Each row was made from one walk, in order. Every step used is in the known rows, and no mark comes twice. Write each row's walk.
Known rows
posep/zire/vuse: [  9  -4   2   2 -27  21  50 -33  27   6  -1  -2  27 -42 -34   9 -18  12
  21 -12  43  15   2  15]
gozopi/vuse/zodid/sazut: [ 37  -5   9  -4 -26  38  -7  18 -22   4 -17 -17  21 -46 -18  82 -40  36
  25 -22  63   2   6 -82]
zodid/sazut/zire/vuse/dufite/kiku: [ 34  11   6   2 -42  46 -59  23   7  -2 -12 -15  -2 -53 -11  56  11  13
  17 -23  75   2  15  76]
gozopi/posep/rugegog/vuse/zodid: [ 16 -17  16   5 -33 -20  84  18  15   6  47  -4  -2 -34 -66  36 -46  27
  35 -19  16  14  -3 -61]
sazut/zire/vuse/dufite/kiku: [ 28   6   3  13 -38  27 -40   2  29   2  -2 -24   2 -43  -1  45  16  11
  21 -20  54  16  12  90]
zodid/sazut/zire/vuse: [ 18   8  10  -8 -35  43 -10  22  -3   4   3  15  27 -50 -32  13 -20   4
  44 -19  69 -11  14  13]
posep/gozopi: [-10  11   3  -5 -16  12  34  -9  34   5   9 -26   1 -22 -39 -22 -11   6
  39 -21   4  -2  21   8]
gozopi/vuse/rugegog: [ 19  13  14  19 -25  18  31  -6  21   8  13   3   4 -25 -24  18 -26  16
  56 -22  34  13  24 -51]
vuse/zodid: [ 14   6   7  13 -11  11 -17  12   5   3  -8 -36  27 -35 -11  46 -11  25
  26 -17  21  12  17 -34]
sazut/zire: [ -2  14   1   3 -23  14 -15  17  19   6  11  -5  12 -41 -20  -7  -3  -1
  52 -22  16  -3  31  20]
zodid/sazut/zire/vuse/gozopi/posep/rugegog: [  0 -11  15 -28 -55  15  67  61  35   8  40  32  14 -60 -72 -40 -32  -7
  75 -20  66 -14  22   2]
dufite/sazut/zire/vuse: [  7  -3  19  -6 -18  26 -14  28  11   4  10   8  38 -49 -33   7  -6  -2
  39 -22  33  -5  17   3]
posep/rugegog/vuse/zodid/sazut/zire: [ 29 -15  19 -10 -26   3  12  62 -22   0  29  24   8 -53 -47  54 -45  13
  56 -24  48  -9  10 -52]
rugegog/vuse/dufite: [ 26   2   0   9  -8  30  16  -9   1   0  11 -12 -16 -29 -19  44   1  24
  14 -22  30  -4   0  15]
kotig/vuse/gozopi/posep/zire/sazut: [-14 -40  -1  -8 -17  22 101  10  38  13  13 -26  23 -58 -40 -36 -13  22
  92 -14  65   8  10 -41]
rugegog/vuse/gozopi/posep/zire: [ -6 -21 -10 -21 -33  12 113  11  39   8  33   9  -2 -48 -53 -32  -7  16
  65 -18  21 -18  22 -22]
sazut/zire/vuse: [ 11   2   8   4 -29  23   8   1  19   8  12   5  31 -39 -23   3 -14   2
  47 -16  50   4  10  29]
kotig/vuse/dufite: [ 22 -10  -7  29   6  24  -9 -17  16   4   5 -44   7 -26  -7  41  -5  27
  42 -17  47  10   2  -6]
rugegog/vuse: [ 20   3   4  10 -11  18  30 -12   1   7  16  -8   4 -22 -31  15  -8  20
  34 -19   8  -6  11 -15]
dufite/vuse/gozopi/posep/rugegog: [-12 -15   5   7 -17   1  37   4  52  16  60   6  14 -33 -73 -44 -20   1
  64 -15   5   4  39 -42]
rugegog/vuse/gozopi/posep: [  3 -10  -3  -9 -28  16  82  21  30  11  35  -2   0 -32 -47 -30  -3  18
  65 -20  15 -20  24 -23]
kotig/vuse: [ 15  -9  -2  30   4  12   5 -22  16  11  10 -39  27 -18 -19  13 -14  22
  62 -15  26   8  13 -37]
gozopi/vuse/zodid: [ 30 -10   7   8 -20  19  13  -1   1   7  -7 -26  24 -37  -8  71 -35  34
  28 -19  43  17   2 -64]

Write each row's walk
[  1  -5   4 -28 -52  41  41  55  26   8  22  20  22 -59 -47 -32 -14   2
  75 -19  76 -25  27   4] -> zodid/sazut/zire/vuse/gozopi/posep
[ 19   2  18   4  -6  40 -17   5  10  -3  -7 -18  17 -43 -24  46   3  15
  -5 -21  44   5  -1  16] -> zire/vuse/dufite/sazut
[-11 -20  24 -25 -37  -4  63  68  49   7  47  24  25 -59 -71 -46 -18 -14
  71 -23  31 -10  25  -7] -> dufite/sazut/zire/vuse/gozopi/posep/rugegog
[ 16  -7   0  -4  -7  23  38  19  13   9  16  -5  13 -28 -23 -16   5  14
  64 -18  13 -23  28 -18] -> rugegog/vuse/gozopi
[ 15 -11  11  -3 -10  -3  63  24  21   9  35   5   5 -27 -46 -22 -14   5
  64 -19   6 -12  23 -19] -> posep/rugegog/vuse/gozopi
[-23 -29   1 -10 -20  41  56  -3  36  14  24   3  24 -63 -53 -39  -7  13
  61 -13  45   9  29 -35] -> dufite/vuse/gozopi/posep/zire/sazut
[  4 -14  14 -19 -14  30  -5  58  23   6  10   9  47 -55 -24 -20   8  -9
  69 -21  41 -22  33   1] -> dufite/sazut/zire/vuse/gozopi
[ 14  -2   6 -23 -31  47  -1  52   9   6   2  17  36 -56 -23 -14  -7  -2
  73 -19  75 -26  30  12] -> zodid/sazut/zire/vuse/gozopi
[ 17 -12   4   6  -9  43 -84  34 -18   5  17   9  41 -55 -25  57 -25  16
  53 -19  54  -6  36 -63] -> dufite/vuse/zodid/sazut/zire
[ 20  13  10   2 -16  30 -37  32 -17   0 -18 -27  25 -46 -19  55 -16  27
  24 -21  41  -2  20 -50] -> vuse/zodid/sazut
[ 18 -16  23  -6 -15  22 -28  50   0   1   3  -4  54 -57 -19  52 -17  10
  37 -20  50   3  11 -34] -> dufite/sazut/zire/vuse/zodid
[  4  19   4  -9 -27  32 -33  37  -3   2   2   3   8 -51 -28   3  -9   1
  49 -25  36 -18  33   6] -> zodid/sazut/zire
[ -7 -15  12 -16 -50  -5  86  41  56  12  50  23  17 -50 -62 -49 -27 -10
  79 -17  47   0  17  18] -> sazut/zire/vuse/gozopi/posep/rugegog
[ 18 -20   7 -31 -37  33  22  46  -1   2   3   3  11 -56 -29  51 -50  18
  62 -26  75 -10   9 -58] -> posep/gozopi/vuse/zodid/sazut/zire
[-15   3   7  -5 -32 -12  74  29  54  10  37 -11  -2 -37 -63 -52 -14   1
  59 -20   2   0  31  -7] -> vuse/gozopi/posep/rugegog
[ -3  -8   0  -4 -48  15  93 -30  44   7  19  -1  14 -46 -57  -7 -25  17
  21 -13  44  16  -1   8] -> gozopi/posep/zire/vuse
[ 31 -11   7 -13 -35  35 -17  44 -19   3  -5   5  22 -61 -14  75 -42  23
  52 -25  74  -5  12 -63] -> gozopi/vuse/zodid/sazut/zire
[ 13   7   7  -9 -24  29 -47  58 -14  -1  -6  -6  25 -59 -15  47 -18  15
  48 -24  54  -9  27 -31] -> vuse/zodid/sazut/zire
[ 16  17  21   3 -36  37  -6  38   5   2  15  35  22 -46 -33   7 -21  -1
  70 -20  77  -6  29  -8] -> zodid/sazut/zire/vuse/rugegog
[  0   9   7  -7  -8  28 -51  47  11  -6   5  -8   0 -59 -17  26  15  -1
  25 -30  23 -10  24  26] -> vuse/dufite/sazut/zire
[  6  15  11   3   2  31 -40  20   9  -6  -7 -29  -2 -45 -21  35  17  12
  -2 -27  11  -2  18  10] -> vuse/dufite/sazut
[  5  -3  13   4 -35 -15  99  -3  26   8  54   7 -18 -26 -79 -12 -35  14
  37 -20   0   7   3 -25] -> gozopi/posep/rugegog/vuse
[ 33   0  18   2 -23  39 -14  17 -16   2 -16 -15  42 -44 -22  67 -30  29
  18 -15  73   5   2 -40] -> zire/vuse/zodid/sazut
[-14   7  -4  -7 -30  13  48  23  46  10  18 -21   6 -38 -39 -44   5  10
  58 -19  11 -10  36  -5] -> vuse/gozopi/posep
[ 31 -11   8 -11 -23  31 -14  56 -31   0  11  12  18 -54 -22  63 -25  22
  56 -24  58 -20  15 -50] -> rugegog/vuse/zodid/sazut/zire
[ 27   3  -1   7 -21  35  13 -20  13   3  -6 -21 -12 -36  -9  57 -14  24
  10 -22  48  12  -2   3] -> gozopi/vuse/dufite
